Each row was made from one path, in order. Every step used is in the known rows, and no mark comes twice. Write each row's path.
Known rows:
R, M, A: -0.28; 0.33; -0.20; 2.67; 1.74; 0.97; -1.20; 0.00; 0.26; -1.35; -2.31; -1.69; 3.62; 0.40; -0.85; 2.12; -1.30; -0.14; -0.76; 1.67; 3.39; 3.02
W, P, S, R, M, A, Y: 0.91; 0.93; -2.65; 1.40; 0.33; 2.47; -1.15; 2.06; 0.50; 1.17; -0.68; 0.29; 0.12; 0.58; -1.52; 2.37; -0.87; -1.51; 0.55; 3.80; 0.57; 4.23
S, R, M: -1.24; 0.36; -0.32; 0.37; 0.56; -1.24; -2.20; 0.62; -1.58; 1.32; -0.34; -1.56; 4.51; 0.29; -0.61; 0.08; -0.95; -0.98; -0.18; 1.70; -0.65; 0.84
A, Y, P, W, R, S: 3.11; 1.58; -1.99; -1.07; -1.40; 3.70; 0.01; 1.87; 1.64; -0.58; -1.83; 2.15; -0.68; 1.96; -0.03; 3.55; 0.76; 0.59; 3.13; -0.06; -4.05; 1.44
R, M, A, Y, P: 1.12; 2.63; 0.10; 3.09; -0.27; 3.37; -2.72; 0.06; 2.53; -1.58; -3.19; 0.76; 1.04; 0.84; -1.80; 1.94; -1.33; -1.78; -1.17; 3.15; 1.32; 4.34
Y, A, M, R, W, P, S: 3.83; 0.54; -5.06; -0.51; -4.31; 0.68; 2.51; 6.65; -0.56; 2.39; 1.00; -1.47; -2.82; 0.16; 3.07; 0.73; -3.39; 3.90; 3.50; 3.74; 0.58; 2.33
M, R, W: 2.71; 0.77; -1.26; 0.20; -1.41; -0.43; 0.86; 1.75; 0.27; 0.26; -1.04; -2.78; 0.70; -0.96; 3.37; -1.79; -0.55; 2.22; 1.35; 3.58; 2.45; 0.84
A, M, R, W, P, S: 3.36; 0.98; -3.85; 0.79; -2.87; 1.33; 2.04; 3.76; 0.04; 0.79; 0.83; -1.68; -1.87; 0.09; 2.10; 0.18; -1.88; 3.27; 3.81; 3.17; 1.79; 2.09
P, Y: 0.14; -0.99; -1.45; 0.18; 1.44; -0.17; -0.10; 0.64; -1.33; 0.22; -0.18; -1.18; -0.39; 0.60; 0.66; 0.39; -0.05; 1.67; 0.92; 3.63; -0.02; 1.89
A, M, R: 2.08; 1.23; 1.59; 0.45; -1.97; -0.93; -1.17; 1.42; -1.04; -1.21; 0.82; -2.96; 2.29; -1.01; 1.78; -0.96; -1.13; 2.73; 1.12; 2.68; 1.23; 0.08
S, R, M, A, Y: 0.88; 2.31; 1.12; 1.04; 0.24; 0.96; -2.94; 0.55; 0.28; -0.58; -1.51; -0.60; 3.15; -0.59; -1.26; 0.30; -1.10; -2.12; -1.34; 3.66; 1.19; 2.21
Y, A, M, R: 2.35; 0.62; 0.89; -1.09; -3.05; -1.18; -0.65; 4.28; -1.37; 0.02; 0.82; -2.67; 1.28; -1.21; 2.72; -0.51; -2.54; 3.14; 1.03; 3.25; -0.19; 0.04
S, R: 1.27; 0.34; 0.53; -0.69; 0.39; -1.75; -2.87; -1.68; -1.19; 2.19; 0.32; -2.43; 2.75; -0.76; 0.91; -0.74; 0.16; -0.89; 0.63; 1.03; -0.93; -0.02
S, R, W, P: 3.62; 1.11; -4.16; -0.97; -1.69; -0.36; -1.62; -1.54; -0.77; 3.48; 0.27; -1.65; -0.36; -0.36; 0.85; 0.09; -1.64; -1.74; 2.04; 0.82; -0.40; 0.05
W, P: 1.96; -0.40; -2.61; -0.12; 0.02; 0.34; -0.50; -1.19; -1.04; 0.90; -0.74; -1.30; -0.99; 0.07; 0.87; 1.52; -0.84; -1.24; 1.58; 0.65; 0.14; 1.46
S, R, M, A, Y, P, W: 2.23; 3.26; -0.53; 2.09; -0.46; 2.38; -3.58; -0.89; 1.18; 0.82; -0.98; 1.16; 4.01; 1.37; -1.70; 2.40; -1.67; -1.84; -0.96; 2.41; -0.36; 1.98
M, R: 1.29; -0.64; 0.54; 0.05; 0.06; -0.84; -0.30; 1.48; -0.65; -0.62; -0.23; -2.92; 1.76; -0.95; 2.51; -1.25; 0.53; 1.82; 0.69; 3.62; 1.33; 1.07
A, M: 1.39; 1.70; 0.86; 0.24; -1.56; -0.63; -1.17; -0.47; -1.24; -0.62; -0.48; -2.11; 1.29; -0.27; -0.07; 0.81; -1.50; 0.69; 1.61; 0.10; 0.07; -0.01
P, W, R, M, A: 0.84; 0.68; -1.69; 1.40; 1.61; 2.58; 0.59; 1.13; -0.42; -1.41; -3.03; 0.14; 4.29; 1.31; 0.63; 4.71; -1.75; 0.92; 0.15; 0.38; 0.06; 1.96
Y, P, W, R, M, A: 1.30; 1.42; -2.66; 2.59; 0.77; 3.78; -1.43; 0.15; 1.27; -0.89; -2.83; 1.12; 3.45; 2.20; -0.08; 5.38; -1.48; 0.35; -0.27; 0.39; -0.58; 2.66
P, W, R: 1.67; 0.33; -1.34; -1.41; 0.50; 0.93; 0.70; 0.13; -1.34; -0.20; -2.27; 0.23; 1.86; 0.69; 2.56; 2.82; -0.15; 1.27; 1.79; -0.49; -2.02; 0.12
R, M: -1.71; -0.07; -0.76; 1.45; 0.85; -0.11; 0.36; 1.21; -0.76; -0.90; -2.14; -1.09; 2.73; 0.68; -0.42; 1.06; -0.83; -0.22; 0.08; 1.18; 0.96; 1.96

Write each row's path:
-0.08; 1.09; 0.32; 1.63; 1.36; 1.60; -1.04; 2.50; 0.80; 0.37; -1.11; -0.23; 1.48; 0.21; -0.95; 0.84; -0.06; -0.17; -0.14; 4.55; 0.84; 4.09 : P, S, R, M, A, Y
2.17; 0.07; -3.47; -0.39; -0.33; 2.40; -0.27; 0.79; 1.03; 0.28; -1.12; 0.28; 1.32; 2.12; 0.64; 4.10; 0.86; 1.44; 3.61; -1.73; -3.21; 0.75 : Y, P, W, R, S
4.25; 1.74; -1.67; -0.07; -0.73; 4.69; -1.38; 0.73; 2.58; -1.02; -2.20; 1.51; -0.21; 1.35; -0.44; 4.42; 0.42; 0.66; 1.90; 0.27; -2.06; 2.08 : M, A, Y, P, W, R, S
1.27; -1.18; -3.36; -0.75; 0.65; -0.16; -0.76; 0.22; -1.11; 3.65; 1.43; -1.03; -0.57; 0.42; 1.11; 0.95; 0.44; -0.53; 2.47; 1.60; -1.27; 2.39 : W, P, S, R
1.50; -0.86; -2.56; -1.48; 0.29; 1.04; 1.65; 1.77; -0.65; -0.24; -1.26; -0.50; 1.90; 1.29; 0.99; 3.46; 0.68; 2.06; 3.67; -1.65; -2.39; 0.14 : P, W, R, S
-0.95; -0.85; -4.42; 1.02; 1.32; 0.23; -0.30; 2.40; -1.31; 2.51; 0.49; -0.50; 1.71; 1.40; -0.49; 1.95; -0.47; -0.75; 1.70; 2.13; -0.77; 3.13 : W, P, S, R, M
1.17; -1.80; -0.43; -0.69; -0.12; -0.83; 0.31; 2.76; 0.05; -0.44; 0.72; -3.46; 1.78; -0.51; 1.33; -0.92; 1.51; 2.50; 2.41; 2.62; 1.76; 0.79 : M, R, S
2.50; 1.18; -2.72; 0.15; -0.37; 2.42; -1.09; -0.52; 0.48; 0.65; -2.15; 1.15; 0.85; 1.88; 1.95; 3.76; -0.20; 0.87; 1.38; -0.73; -3.17; 0.79 : Y, P, W, R
2.68; -1.82; -4.68; -1.49; -2.42; 0.24; 0.31; 6.99; -1.73; 0.53; 3.24; -1.88; -1.37; 0.85; 0.67; 1.55; -2.39; 3.86; 3.24; 4.45; -0.68; 1.17 : W, P, Y, A, M, R, S
2.49; 1.29; -1.44; -0.87; -1.19; -1.28; -1.89; -1.45; -0.77; 2.73; -0.45; -2.34; 1.63; -0.71; 1.28; -1.19; -0.61; -0.10; 1.20; 0.99; -0.15; -0.38 : S, R, W
3.22; 0.87; -4.36; -0.04; -1.37; 0.88; 0.65; -1.06; -0.28; 1.61; -1.75; -1.11; -1.90; 0.10; 0.94; 1.26; -1.70; -0.82; 2.48; 0.51; 1.16; 1.13 : R, W, P
2.00; -0.40; -0.99; -0.76; -1.71; -0.73; 0.06; 5.80; -2.03; 0.19; 1.75; -1.88; 0.48; -0.06; 2.30; 0.08; -2.36; 4.61; 0.86; 5.87; -0.64; 0.65 : P, Y, A, M, R
0.56; 1.81; 0.92; 2.04; 0.50; 2.00; -0.83; 0.93; 0.83; -2.34; -3.30; -0.20; 1.85; -0.13; -1.38; 1.36; -1.27; -1.04; -0.79; 3.55; 2.61; 3.31 : R, M, A, Y
-0.78; -0.40; -1.11; 2.12; 2.15; 0.65; -1.43; 1.24; 0.02; 1.42; -0.29; -2.07; 3.78; 0.49; -0.69; 1.63; 0.27; 0.52; -0.06; 3.01; 1.51; 3.61 : P, S, R, M, A
3.43; -0.19; -6.36; -2.42; -1.78; -0.31; -0.29; 2.23; -1.86; 4.66; 0.87; -0.53; -2.34; 0.69; 1.67; 0.85; -3.12; 0.41; 1.38; 3.67; -1.96; 0.93 : S, R, W, P, Y, A
2.02; 1.06; -3.32; 0.93; -1.26; 0.82; -1.46; 0.14; 1.72; 4.31; 0.07; -0.95; -0.37; 0.99; 1.20; 0.07; 0.72; 0.96; 1.90; 1.40; -0.81; 2.39 : Y, P, S, R, W
0.87; 2.90; -2.19; 0.90; -1.16; 3.84; -0.10; 2.85; 0.85; -1.56; -3.59; 3.27; 1.14; 2.37; -0.01; 3.75; -1.59; -0.50; 0.40; 1.27; -3.36; 2.13 : A, Y, P, W, R, M
3.15; -0.24; -3.46; -0.93; -2.11; -0.04; 0.05; 5.75; -2.29; 0.61; 2.54; -1.29; -1.41; 0.30; 1.94; 1.14; -3.53; 3.24; 1.65; 5.55; -0.59; 1.31 : W, P, Y, A, M, R
1.26; 0.31; -1.47; -0.58; -1.24; -0.36; -0.35; 3.38; -2.34; 0.60; 0.54; -1.01; -0.84; 0.69; 0.30; 1.42; -3.06; 2.72; 1.27; 3.03; -1.31; 0.56 : P, Y, A, M
2.79; 2.80; -0.60; 0.58; -1.53; 1.89; -0.59; -1.04; 0.61; 0.17; -2.13; 1.39; -0.04; 1.33; 0.04; 1.32; -1.04; -0.47; 1.28; 1.27; -1.45; 1.17 : A, Y, P, W
1.84; -0.14; 0.56; -0.66; -2.07; -0.31; -0.37; 2.97; -0.33; -1.72; 1.98; -3.47; 2.54; -0.68; 0.21; -0.36; 0.16; 3.18; 3.14; 1.81; 1.22; -0.15 : A, M, R, S
0.92; 1.53; -0.99; 0.89; -0.53; 2.47; 0.10; 1.67; 1.97; 0.53; -1.97; 1.28; -2.96; 1.09; 0.20; 0.84; 1.37; 0.35; 1.69; 3.08; -1.25; 4.13 : A, Y, P, S
3.70; 0.31; -3.66; 0.14; -2.06; 0.70; 0.80; 1.31; 0.11; 0.86; -0.51; -2.17; -1.34; -0.42; 3.38; -0.70; -1.46; 0.83; 2.00; 3.12; 2.29; 1.30 : M, R, W, P
2.09; 2.15; 0.52; 0.55; -1.24; 1.97; -1.94; -0.39; 1.74; -0.42; -2.35; 0.64; -1.62; 0.08; -0.14; 0.00; -0.05; -1.38; 0.49; 2.47; -1.02; 2.23 : A, Y, P
3.95; 1.00; -5.73; -0.74; -2.96; 1.06; 1.02; 3.55; -1.64; 1.90; 0.17; -0.50; -3.57; 1.14; 0.60; 2.29; -4.61; 1.92; 2.33; 2.45; -0.74; 0.72 : R, W, P, Y, A, M
4.08; 1.01; -4.42; 0.35; -2.76; 1.35; 0.54; 3.55; -0.98; -0.12; 1.55; -1.51; -2.02; 0.46; 1.73; -0.01; -3.00; 3.17; 2.65; 4.65; 1.97; 0.72 : A, M, R, W, P, Y
2.16; -0.43; -0.10; -1.52; -3.05; -0.95; 0.26; 5.52; -0.74; -0.45; 1.80; -3.21; 1.37; -0.70; 1.36; 0.14; -1.61; 3.74; 2.79; 2.57; -0.42; 0.01 : Y, A, M, R, S
2.59; 1.89; 1.98; 0.33; 0.13; 1.52; -1.34; -1.26; 0.82; -1.35; -2.57; -1.34; -0.35; -1.09; 0.03; 0.93; -0.40; -0.75; -0.16; 2.95; 1.71; 2.19 : M, A, Y
4.10; 3.07; -1.78; 0.91; -1.45; 3.22; -2.59; -0.14; 3.34; 2.94; -1.10; -0.37; -1.96; 0.01; 0.19; 0.27; 0.47; -0.17; 0.81; 3.50; 0.68; 3.77 : M, A, Y, P, S, R, W
2.05; 1.02; -1.66; 0.94; -0.24; 1.09; -1.23; -2.30; -0.09; 1.51; -1.23; 0.07; 1.99; 1.74; 0.41; 2.09; -0.66; 0.22; 1.45; -0.49; -0.84; 1.03 : Y, P, W
0.08; -0.82; -0.78; -0.35; 0.87; -1.04; -1.18; 0.39; -0.88; 3.15; 0.66; -2.21; 1.09; -0.14; 1.15; -0.08; 1.64; 0.90; 1.69; 1.88; -1.16; 1.77 : P, S, R
4.24; 1.43; -5.72; -1.61; -3.47; -0.34; -1.07; 2.80; -2.30; 3.76; 1.97; -0.98; -2.15; 0.74; 0.88; 1.34; -4.74; 1.14; 1.92; 2.65; -2.26; -0.38 : S, R, W, P, Y, A, M
